Known rows, with every way that one mark hangs from another:
Z_512[Z_684[Z_944[Z_580 Z_893]]]: [ 20.4 -36.5  42.8  13.7   3.5  -9.1  47.3  10.8  15.4  14.4  32.9 -18.7
  75.0 -44.8  65.0  38.3  36.4  -4.4   8.1  40.2  -1.6  -9.5]
Z_580[Z_645 Z_944[Z_893]]: [-12.1 -16.5  47.5 -24.3  -7.4   2.4  12.6  14.8  19.3  17.0  -1.6  25.7
  22.1 -50.4  20.0  24.6  30.4  14.3  12.4  28.1  21.4 -15.0]
Z_580[Z_944[Z_684 Z_893[Z_195]]]: [  2.4 -11.3  18.4  19.0   2.1  -7.2  -3.3   5.1  13.2 -11.3  -6.1  37.9
  18.6 -28.1  40.0  33.0  31.6   3.0  16.2  37.5  38.7 -30.5]
Z_684[Z_512 Z_657 Z_944[Z_893]]: [  5.7 -12.5   4.8  11.9  29.5  -6.4  20.6 -22.2   6.2   2.2  17.1 -24.1
  65.8 -16.8  54.4  46.3  13.3   1.8  21.1  41.7  25.5 -34.8]
Z_893[Z_195 Z_944[Z_580 Z_684]]: [ -9.8 -18.0   8.4  42.3  19.3  18.5  28.4   4.2  11.2 -31.6   7.2  27.8
  63.4  -8.3  44.9  25.4  11.8  -3.6  -3.6  39.6  37.3  -5.8]
Z_893[Z_944[Z_684]]: [  3.9  -0.8  18.9  12.8  18.0  10.1  20.5  -0.8  18.0 -18.7   9.0  25.2
  40.7  -6.5  32.7  32.2   7.3  15.1  -1.2  43.3  32.8  -1.0]
Z_512[Z_684[Z_657 Z_944[Z_893]]]: [ 18.4 -20.9  25.9  14.5  31.2   5.9  29.7 -24.7  16.5  18.3  31.1 -28.8
  61.9 -40.0  44.5  43.1  28.7  -3.3  13.0  52.2  10.5  -7.1]
Z_195[Z_893[Z_944[Z_580 Z_684]]]: [-11.9 -23.4  14.8  23.3  -8.0  14.2  48.2  33.6  26.0 -13.8  12.6  15.2
  67.4  -5.6  48.4  31.9  -2.8  -6.1  -0.6  48.4  30.3 -24.5]
Z_944[Z_684[Z_512 Z_657] Z_893[Z_195]]: [  2.4  -0.6  -8.0  49.6  22.6  10.5   0.6 -33.0  -1.4 -25.0   5.5  -1.9
  41.0  -4.1  43.6  24.9  17.5 -11.2  16.6  37.5  43.7 -34.2]
Z_684[Z_512 Z_657]: [-10.3  14.6  11.0  -0.7  36.4   7.9  12.9 -29.3  -2.0 -17.2  20.3  -8.5
  50.5 -15.7  23.7  19.0  -5.5  15.7   4.7  33.9  27.8 -14.2]
Z_893[Z_944]: [ -6.2   9.9  21.6 -13.4  28.3  -1.5  32.7  15.0  23.4  -7.3   7.9  14.0
  50.3 -14.1  25.4  23.6   9.4  17.0  -7.4  42.6  30.0  -4.4]
Z_645[Z_580[Z_944]]: [ -9.8 -12.7  36.9 -20.5  11.0   6.6   4.1  22.1  -9.2   3.8  20.9  40.2
  28.3 -45.2  21.7  48.1   3.5  29.8  15.7  26.7   9.9   5.8]
Z_944[Z_580 Z_684 Z_893[Z_195]]: [ -0.6 -24.7  11.7  40.0 -12.3   8.1  24.9  17.7   9.4 -22.5   7.7  20.4
  44.7 -28.2  48.7  18.3  29.2 -17.1   9.0  33.7  21.5 -16.2]
Z_944[Z_580[Z_645] Z_684[Z_512] Z_893]: [  3.2 -32.0  33.5  29.3 -27.5  19.1  20.9  -5.7  -3.3 -12.6  14.0   1.1
  49.2 -24.6  48.2  23.6  21.4  -7.6  15.3  14.7  16.8 -14.7]
Z_580[Z_645 Z_944]: [-14.7  -7.7  51.1 -31.3  10.0   7.0   1.0  -5.7   3.6  10.8  10.6  27.5
  31.5 -40.9   2.4  20.3  18.1  24.2   5.5  29.3  27.7   4.8]
Z_580[Z_645 Z_944[Z_684]]: [ -0.9 -17.2  48.0  -2.1   1.0  19.7 -12.5 -21.2   1.5  -0.2  13.2  38.9
  19.2 -32.6   8.0  30.0  16.1  21.8  11.4  28.2  32.3   7.8]
Z_893[Z_195 Z_944[Z_580[Z_645] Z_684]]: [-18.3 -31.6  19.7  45.7  11.6  33.9  22.6  -7.1   3.9 -16.9   9.0  24.5
  61.5 -12.7  26.2  16.0  19.5  -8.1  -3.2  31.6  41.2   7.1]
Z_893[Z_195 Z_944]: [-18.8  12.0   4.3   5.5  42.9  -7.2  26.8  13.4  13.9  -8.5   0.9  15.3
  55.5  -4.9  20.8  13.7  19.2   5.3 -11.3  47.1  48.7 -12.1]
Z_580[Z_645 Z_944[Z_684 Z_893[Z_195]]]: [ -6.5 -23.3  28.6  21.2  -4.4   8.7  -9.5  -6.8   4.0   3.3  -4.9  36.1
  18.9 -32.5  23.7  24.7  39.8  -3.7  17.6  31.1  43.8 -16.6]
Z_580[Z_645 Z_944[Z_684[Z_657]]]: [ -9.9 -23.3  36.6  12.0  14.4  47.1 -16.5 -44.7   1.7  -7.9  16.2  30.7
  22.1 -39.1   6.9  35.8   2.7  17.6  15.4  32.6  30.3  12.9]

Rows:
[-11.3 -16.3  16.7   1.7   6.0  -6.9   8.7  35.6  -3.9   5.5   2.6  37.2
  26.8 -42.2  36.5  43.7  27.0   5.9  21.7  32.0  19.9 -20.1]	Z_645[Z_580[Z_944[Z_893[Z_195]]]]
[-11.5  -2.9  -8.6  43.7  46.9  32.0   9.7 -29.6   9.8 -27.8   6.5  16.8
  49.8  -4.4  26.3  28.8   4.3  -4.3   1.2  50.5  50.8  -4.4]	Z_893[Z_195 Z_944[Z_684[Z_657]]]
[ -7.5 -32.8  10.2  17.9  10.0 -15.6  36.2  24.5   9.2   6.7  11.8   0.9
  74.8 -35.7  54.8  26.2  35.6 -11.8  11.2  44.6  21.7 -24.5]	Z_684[Z_944[Z_580 Z_893[Z_195]]]
[ -3.1 -20.2  31.4 -15.0  -9.6   1.6  15.6  37.6   5.5   9.4  10.5  35.7
  21.9 -52.0  39.5  53.4  16.7  16.4  23.7  27.5   0.4 -12.2]	Z_645[Z_580[Z_944[Z_893]]]
[-24.2  -7.4   9.4  15.4  28.1   3.8  43.6  18.8  18.0 -21.0   5.4  15.4
  76.2 -19.0  38.6  15.7  13.4  -0.6 -10.7  39.4  30.8  -9.1]	Z_893[Z_195 Z_944[Z_580]]
[ -0.8 -16.8  12.6  36.7  14.5  35.5  13.6 -37.8  -4.5 -40.1  24.6   2.5
  61.1 -17.7  46.2  32.3 -11.2   7.2  12.6  27.6  16.2  -6.6]	Z_944[Z_580 Z_684[Z_512 Z_657]]
[ -5.0   2.5   2.6  33.3  30.8   7.2  11.6  -7.4   9.8 -20.9   2.3  23.6
  45.8   3.2  26.3  22.6  18.1   2.3  -3.0  47.2  52.3  -7.5]	Z_893[Z_195 Z_944[Z_684]]
[-35.2 -21.2  22.9  17.2  22.2  21.5  36.8   9.8   8.5  -6.7   5.0  14.9
  70.6 -21.7  20.4   3.6  19.5  -6.0  -9.2  33.9  37.3   3.7]	Z_893[Z_195 Z_944[Z_580[Z_645]]]
[-14.1 -38.1  23.7  41.8 -18.2  24.0  17.2   6.0   0.6  -7.2   6.5  17.9
  42.8 -34.9  31.4   6.0  38.4 -22.1  10.8  25.0  25.8  -4.6]	Z_944[Z_580[Z_645] Z_684 Z_893[Z_195]]
[ -9.4 -34.0  41.6  18.0 -13.9  35.5  13.7  -6.8  -6.0 -10.2  25.1  23.0
  42.4 -35.1  15.5  14.5  14.1   2.1   4.8  22.0  16.6  21.1]	Z_944[Z_580[Z_645] Z_684]
[-25.0 -13.3  18.3  -4.4   3.4   2.0  62.5  53.5  31.7  -5.3   9.1   7.0
  75.7 -13.8  44.8  18.5  -2.3  -1.6  -7.3  48.2  25.4 -29.7]	Z_195[Z_893[Z_944[Z_580]]]
[-24.3 -22.7  36.9  -2.3   8.9  27.2  44.4  10.6  17.0  -5.3  12.5  11.1
  65.0 -29.8  23.3  15.8  10.5   5.8  -6.0  28.8  19.2  11.5]	Z_893[Z_944[Z_580[Z_645]]]
[ 12.5 -13.6  28.7  11.9  49.9  10.5  15.7 -43.6   3.2  10.5  42.8 -26.8
  69.2 -30.8  26.2  37.0  15.9  10.2   4.5  54.0  19.1  12.5]	Z_512[Z_684[Z_657 Z_944]]
[  5.7   3.8  10.4  26.3  25.6  21.4  -2.9 -48.7  -8.6 -30.5  21.5   0.9
  41.6  -6.0  28.8  31.6  -6.9  11.1  11.8  34.6  33.4  -8.6]	Z_944[Z_684[Z_512 Z_657]]
[ 12.4 -18.7  20.5  28.2 -19.8   3.2  27.3   3.3   6.7 -27.1  12.7   6.1
  50.3 -18.8  63.8  32.4  14.1  -0.7  14.6  21.9  11.5 -27.8]	Z_944[Z_580 Z_684[Z_512] Z_893]
[-22.7 -38.4  29.6  26.3 -15.8  30.6  42.3  24.8  18.4  -1.6  12.8  12.4
  64.6  -9.6  30.7  23.1   4.8 -10.0  -1.3  39.9  36.0 -13.3]	Z_195[Z_893[Z_944[Z_580[Z_645] Z_684]]]
[ -6.1  -2.8  12.5  14.1   5.9   0.5  31.5  24.0  23.5  -3.3   7.6  11.5
  47.8   6.8  33.3  29.1   2.9   0.9  -1.5  54.5  46.2 -27.9]	Z_195[Z_893[Z_944[Z_684]]]
[-18.4 -47.3  23.3  21.2   4.5   2.1  28.5  16.7   1.4  20.9  12.2  -1.4
  74.0 -37.8  37.3  18.8  44.0 -17.8  11.0  36.7  27.3 -14.5]	Z_684[Z_944[Z_580[Z_645] Z_893[Z_195]]]
[  9.3  -2.7   5.7  32.6   6.7  16.7   7.3 -28.9   4.0 -23.7  12.2  -5.3
  35.3 -13.6  48.3  34.1   6.5  -1.0  19.2  30.8  23.9 -26.1]	Z_944[Z_684[Z_512 Z_657] Z_893]
[-28.0 -27.0  26.0  13.0  -8.0  11.6  33.0  21.2   7.4   4.6   6.5   8.9
  52.1 -42.9  24.9  -3.6  37.3 -18.5   3.6  24.6  22.0  -9.8]	Z_944[Z_580[Z_645] Z_893[Z_195]]
[ -1.5 -32.0   7.0  21.5  16.3   6.5  34.6 -11.2   7.9  -6.2  20.9 -20.6
  82.1 -29.0  70.9  47.4   6.9  -3.7  21.9  36.3   9.9 -33.9]	Z_684[Z_512 Z_657 Z_944[Z_580 Z_893]]
[  6.1 -22.0  32.8   6.9  -2.2  17.7  -9.7   4.7 -15.2  -6.6  23.9  49.9
  17.3 -35.3  28.8  59.6   1.0  24.6  22.5  28.3  15.2   8.7]	Z_645[Z_580[Z_944[Z_684]]]
[ -3.9 -24.5  37.7  24.1  -7.8  25.7  10.4 -24.5 -16.6 -19.1  24.0   7.4
  52.2 -16.0  29.8  17.4   6.9   3.8   8.1  15.4  27.0   1.6]	Z_944[Z_580[Z_645] Z_684[Z_512]]
[ -0.1 -27.8  16.6  30.2  -5.1   6.1  -6.5  17.8  -9.4  -3.9   6.0  49.5
  16.2 -36.5  42.0  53.8  25.4   0.4  27.1  29.5  23.7 -16.4]	Z_645[Z_580[Z_944[Z_684 Z_893[Z_195]]]]
[ 15.9 -21.7  22.7  19.3 -12.7   3.1  -2.3   5.9 -12.1  -9.2  11.0  31.5
  19.8 -22.9  57.0  68.9  10.5  15.6  32.7  20.0  14.5 -26.6]	Z_645[Z_580[Z_944[Z_684[Z_512] Z_893]]]
[ 12.9 -40.6  29.3  26.9  18.4  19.0  43.5 -14.1  17.9   7.0  35.9 -26.5
  80.0 -52.1  60.0  44.3  24.2  -8.4  13.0  44.9  -6.1  -4.2]	Z_512[Z_684[Z_657 Z_944[Z_580 Z_893]]]
[ -9.9 -23.9   9.5  37.7  19.0  50.9  35.0 -17.7  22.1 -36.8  14.9  20.2
  63.4 -24.7  47.6  40.6 -10.2   3.5   4.2  39.7  16.0   6.1]	Z_893[Z_944[Z_580 Z_684[Z_657]]]
